Each row comes from the steps of one path. Every step used is in the known rows, and no mark comes twice. Write the path behind each row, first mark first.
Known rows:
b > k: [ 0.29 -5.21  1.03  0.70  0.69 -0.42 -0.68 -0.05  0.63 -0.29  0.11 -0.08
 -0.14  1.12 -0.32  0.83 -2.52  0.04  1.03  0.00 -0.33 -0.41]
k > p: [ 0.30 -0.85  0.59 -0.28  0.25  0.85 -0.59 -0.19  0.22 -1.11  0.16  0.96
  0.23 -1.56 -0.60  0.63  0.27 -0.29 -0.12 -1.02  1.38 -0.19]
s > r > b > u > p > k: [ 0.39 -0.06  0.65  5.20  1.59 -3.46 -0.95  0.25  0.11  1.27 -0.75  1.32
 -0.38 -5.79 -1.76 -0.58 -0.13  1.08  0.91  1.00  2.10 -1.28]
u > p > r > b: [ 1.95  1.79 -0.73  4.09  0.98 -2.52  0.27  1.16  3.77  0.93 -0.16 -0.02
 -1.15 -5.19 -1.92 -0.27 -1.42  1.84  0.67  0.67  0.99  0.31]
j > k > p: [ 0.20  1.35  1.05 -0.39  1.62 -0.10 -0.39 -1.02  0.18 -1.40  0.28  1.43
  0.36 -0.19 -1.54 -0.13  1.24 -0.80 -0.41 -1.74  1.07  0.13]
j > k > p > r: [ 2.21  3.51  0.69  0.78  1.73 -1.38  0.26 -0.69  1.30 -1.38 -0.21  0.62
  0.01 -0.84 -2.34  0.04  0.38 -1.34  0.97 -1.69  1.91  0.13]
u > s > r > b: [-0.44  1.19 -0.53  7.61  0.47 -5.69 -0.74 -1.33  3.39  1.04 -1.04  1.05
  0.09 -1.42 -1.70 -0.58 -0.75  2.51 -0.52 -1.55  1.56  0.28]
j > k > p > u > b > r: [ 0.60  2.76 -0.03 -0.27  0.85 -3.36 -1.37 -0.42 -2.35 -1.09 -1.80  1.76
  1.41  0.50 -1.82  0.05 -0.51 -4.28  0.50 -2.48  0.35 -0.23]
u > s: [-0.70 -0.38 -0.46  2.09  0.13 -3.37  0.15 -0.56  0.66 -0.06 -0.60  0.11
  0.14 -0.35 -0.54  0.89 -0.12  2.29 -0.37 -1.23  0.30  0.28]
j > k: [-0.08  2.77  0.40 -0.06  1.54 -0.96  0.23 -0.67 -0.36 -0.29  0.13  0.56
  0.02  2.00 -1.08 -0.66  0.95 -0.86 -0.17 -0.66 -0.35  0.15]
p > k > j: [ 0.09 -0.50  1.27 -0.33  0.46  0.33  0.55 -0.84 -1.63  1.18  0.04 -0.96
  1.24 -2.20 -0.77  1.80  0.23 -1.72  0.27  2.11  0.47 -1.06]
k > p > u: [ 0.22 -0.33  0.19 -1.24  0.19  0.46 -0.86 -0.40  1.23 -0.95 -0.06  0.73
  0.91  0.27 -0.63  0.28  0.38 -0.73  0.15 -1.92  2.08 -0.92]
u > b: [ 0.08 -1.27 -0.63  1.28 -0.59 -1.66 -0.01  0.12 -0.10  0.15 -0.30  0.21
  0.27 -1.43  0.45  0.24 -0.66 -2.14 -0.82  0.53 -1.02  0.29]
s > r > b > u: [ 0.38  1.41 -0.50  5.08  0.16 -2.13 -1.45  0.30 -0.46  1.08 -1.38  0.20
 -0.08 -0.76 -0.90 -1.36  0.46  0.19  0.72 -1.19  0.59 -0.65]
b > u > p > r: [ 2.01  0.26 -0.85  0.85  0.32 -2.26  0.18  1.62 -0.38  0.27 -1.15 -0.69
 -1.29 -3.45 -0.61  0.27  0.35  1.58  1.86 -0.33  0.96 -0.53]
u > p > r > b > k > j: [ 2.19 -3.22  0.08  4.57  1.25 -2.27 -0.30  0.66  3.53  2.12 -0.30 -1.63
 -0.79 -3.93 -2.65  1.99 -2.63  1.11  1.15  1.22  0.81 -0.56]
k > j: [-0.07 -0.35 -0.11 -0.17 -0.26  0.54  0.21 -0.43 -0.92  1.50 -0.20 -1.27
  0.60 -0.31 -0.35  1.22  1.21 -0.68 -0.15  0.61  0.40 -0.56]
k > p > r > b > u: [ 2.77  1.88 -0.57  3.78 -0.12 -1.08 -1.20  1.07 -0.25 -0.40 -1.74  0.06
  0.05 -3.73 -2.12 -0.04 -0.25 -0.22  1.95 -1.89  0.20 -0.52]
j > k > p > r > b > u: [ 2.48  4.34 -0.11  3.80  1.39 -2.22 -0.93  0.41 -0.55 -0.74 -1.55  0.56
  0.06 -1.86 -3.05 -0.27  0.80 -1.12  1.59 -2.67 -0.02 -0.40]
p > u > s > r: [-1.08  0.34 -0.61  3.52  0.35 -5.70 -0.52 -1.56  2.75  0.36 -1.30  0.56
  0.74  1.72 -0.86 -0.09 -0.03  2.03 -0.06 -2.59  3.37 -0.53]
r > b: [ 0.24  1.56 -0.41  3.22  0.22 -0.42 -0.55  0.19  1.22  0.68 -0.04  0.48
  0.05 -1.61 -0.99 -0.38 -0.66  0.06 -0.19 -0.04 -0.99  0.06]
j > k > p > u: [-0.07  2.33  0.52 -1.05  1.55 -0.50 -0.63 -1.15  0.66 -1.42  0.06  1.42
  1.02  1.77 -2.00  0.09  1.16 -1.52 -0.04 -2.67  1.60 -0.64]
k > p > r: [ 2.19  0.65  0.25  1.07  0.48 -0.22 -0.05 -0.05  1.54 -1.00 -0.31  0.12
 -0.10 -3.02 -1.18  0.38 -0.42 -0.50  1.30 -1.09  2.26 -0.09]
s > u > b > k: [ 0.84 -6.90  1.09  1.07  0.27 -2.80 -1.20  0.52  2.38  0.08 -0.25  0.31
 -0.42 -0.38  0.04  0.74 -2.24 -1.57 -0.52 -0.71  1.15 -0.03]

Which path is each row?
[-0.58 -0.50 -0.56  4.00  0.28 -5.48 -0.85 -0.64 -1.02  0.21 -2.14  0.15
 -0.01  0.32 -0.45 -0.14  0.99  2.62  0.80 -2.28  1.86 -0.50] | b > u > s > r
[ 1.71  2.67 -1.50  6.30 -0.14 -5.37 -0.38  0.80  0.08  0.68 -2.60 -0.83
 -0.08 -2.03 -1.88  0.51 -0.55  2.21  1.89 -2.44 -0.88 -0.14] | p > r > b > u > s
[ 2.44  4.73  0.37  4.25  1.63 -1.79 -0.21 -0.51  2.88 -0.60 -0.28  0.92
  0.05 -2.10 -3.45 -0.28 -0.48 -1.27  0.65 -1.80  0.97  0.27] | j > k > p > r > b
[ 0.26 -3.84  0.90  6.20  1.16 -2.52 -1.64 -0.63  3.16  0.91 -0.26  0.60
 -0.22 -0.01 -1.55 -0.50 -3.03 -0.06  0.83 -0.25  1.05 -0.49] | s > r > b > k
[ 2.23  2.98 -1.18  4.01  0.01 -1.57 -0.56  1.38 -0.21  0.71 -2.03 -1.03
 -0.21 -2.01 -1.41 -0.23 -0.55 -0.35  2.10 -1.03 -1.11 -0.31] | p > r > b > u
[ 2.46 -0.56  0.10 -0.34  1.04 -2.77  0.20  1.74  4.18  0.62 -0.01  0.05
 -1.68 -3.64 -1.16 -0.41  0.38  2.43  0.24 -0.67  4.72  0.18] | s > u > p > r
[ 2.40 -2.30  0.24  5.35  0.73 -2.09 -0.53  0.47  3.42  0.44 -0.75 -0.62
 -0.34 -1.42 -1.90  0.59 -3.92 -0.20  2.12 -0.08 -0.99 -0.16] | p > r > b > k
[-0.11 -1.94  0.97 -0.61  1.24 -0.60  0.81 -0.34 -0.38  1.54  0.74 -0.37
  0.15 -5.23 -1.06  2.14  0.38  0.18 -0.18  2.94  2.01 -1.07] | u > p > k > j
[ 2.61  1.18 -0.15  3.25  1.20 -3.22 -0.24  1.79  5.39  1.26  0.02  0.35
 -1.61 -5.16 -2.04 -0.75 -0.24  2.42  0.25 -0.84  3.56  0.34] | s > u > p > r > b
[-0.04  1.15  0.04  0.23  0.80 -2.11 -0.51 -1.03  0.90 -1.13 -0.58  1.37
  1.12 -0.11 -1.52  0.39  0.64 -4.02 -0.83 -2.08  0.56 -0.36] | j > k > p > u > b
[ 2.91 -3.94  0.80  3.14  1.25 -2.99 -0.71  1.44  5.36  2.53 -0.19 -1.26
 -1.25 -4.17 -2.67  1.74 -1.75  1.94  0.79 -0.09  3.49 -0.52] | s > u > p > r > b > k > j
[ 0.11 -4.68  1.15  7.92  1.30 -5.27 -1.91 -1.28  4.46 -0.39 -0.66  1.70
  0.11 -1.92 -2.80  0.64 -2.93  2.17  0.45 -2.75  2.80 -0.31] | u > s > r > b > k > p
[ 0.64 -1.74  0.55 -1.67  1.11 -1.63 -0.36  1.34  3.02  0.51  0.57  0.78
 -1.45 -2.68 -0.33 -0.38  1.18  2.93 -1.08 -0.62  3.82  0.12] | s > u > p
[-0.23 -0.40 -1.05  0.67 -0.62 -2.01 -0.26 -0.23  1.12  0.25 -0.85  0.06
  0.90  0.07  0.55  0.18 -0.63 -2.81 -0.35 -0.39 -0.52 -0.51] | p > u > b
[ 0.60 -7.35  1.10  1.70  0.15 -1.25 -1.25 -0.15  1.08 -1.36  0.02  1.02
  0.23 -2.26 -0.76  1.32 -2.90 -2.29  0.22 -0.48 -0.18 -0.27] | u > b > k > p
[ 2.01  2.87 -0.67  4.50  0.31 -1.60 -0.02  0.46  2.25  0.84 -0.78 -0.61
 -0.23 -2.65 -1.75 -0.15 -1.28 -0.20  1.20 -0.10 -0.24  0.21] | p > r > b
[-0.40  3.78  0.22  6.28  2.08 -6.01 -1.29 -2.25  3.99 -0.27 -1.06  2.22
  1.15  0.31 -3.48 -0.66  0.62  0.85 -0.42 -4.37  3.61 -0.43] | j > k > p > u > s > r > b
[ 0.89 -2.32  1.86 -1.09  1.57 -2.06  0.01  0.58  2.04  0.39  0.93  1.36
 -0.67 -4.83 -0.77  0.27  0.53  1.92 -0.43  0.89  4.39 -0.46] | s > u > p > k
[-0.36  1.15 -1.27  4.88 -0.48 -4.03 -0.91  0.25 -1.17  0.58 -2.15  0.02
  0.11 -1.30 -1.36  0.42  0.26  2.29  0.42 -2.25 -1.63 -0.13] | r > b > u > s
[ 0.42 -5.24  1.29 -0.63  0.41  0.34 -1.41 -0.47  1.75 -1.33 -0.14  0.62
  0.79  1.36 -1.09  1.27 -2.18 -0.82  1.37 -2.03  1.57 -1.23] | b > k > p > u
[ 0.48 -0.42  0.29  2.18  0.93 -0.97 -0.27  0.62 -1.94  2.14 -0.80 -0.60
  0.23 -5.93 -1.92  1.63  0.87  0.52  0.86  2.00  0.08 -1.48] | r > b > u > p > k > j
[ 0.13 -5.29  0.94 -0.01  0.07  0.14 -0.47 -0.54 -0.19  1.15 -0.17 -1.54
  0.37  0.89 -0.65  2.00 -1.47 -0.43  0.75  0.62 -0.20 -0.88] | b > k > j
[ 2.48 -5.71  0.66  3.08  0.31 -2.63 -0.63  0.10  2.45 -1.33 -0.58  0.24
  0.00 -3.36 -1.33  1.33 -3.51 -2.58  1.28 -0.62  0.65 -0.11] | u > b > k > p > r
[ 0.45 -0.08  0.56  4.86  1.39 -2.90 -0.76 -0.15 -0.67  2.61 -0.86 -0.20
  0.09 -6.00 -1.94  0.68  0.75  0.51  0.65  1.78  2.46 -1.76] | s > r > b > u > p > k > j
[ 0.58  0.48 -0.69  1.01 -0.52 -2.73 -0.73  0.81 -3.07  0.21 -1.82  0.22
  0.45 -1.09 -0.15  0.03 -1.54 -2.55  0.53  0.13 -1.24  0.48] | u > b > r
[ 1.24 -0.48 -0.04 -0.38 -0.48 -3.62 -1.28  1.37 -1.63  0.65 -1.95  0.86
 -0.01 -1.18 -0.06 -0.32 -0.75 -1.81  0.20 -1.27  1.40  0.48] | s > u > b > r
[ 0.17 -1.10 -0.29  0.11 -0.66 -1.33 -0.82 -0.34  1.34 -0.94 -0.43  0.94
  1.14 -1.80 -0.26  0.48 -0.56 -2.97 -0.54 -1.50  0.73 -0.55] | k > p > u > b
[ 0.57 -3.82  1.11  5.19  1.15 -2.13 -2.48 -0.89  4.93 -0.25 -0.54  1.18
  0.70  0.30 -2.15 -0.04 -3.02 -0.60  0.84 -2.24  3.20 -1.21] | s > r > b > k > p > u
[-0.67 -0.04 -0.14  4.54  0.50 -5.21 -0.19 -1.34  1.75  0.27 -0.77  0.64
 -0.06 -0.34 -0.73 -0.29 -0.06  2.38 -0.28 -1.66  2.69  0.05] | u > s > r
[ 0.44 -1.52  0.73 -0.51  0.86 -1.37 -0.06  0.81 -2.11  0.05 -0.23  0.51
 -0.44 -4.40 -0.63  0.92  0.32  1.28  1.25  1.34  0.55 -1.04] | b > u > p > k
[ 2.43  2.13 -0.12  4.19  0.34 -0.62 -0.53  0.40  3.07 -0.28 -0.44  0.40
  0.04 -4.29 -2.23  0.15 -0.98 -0.51  1.15 -1.21  1.34  0.08] | k > p > r > b
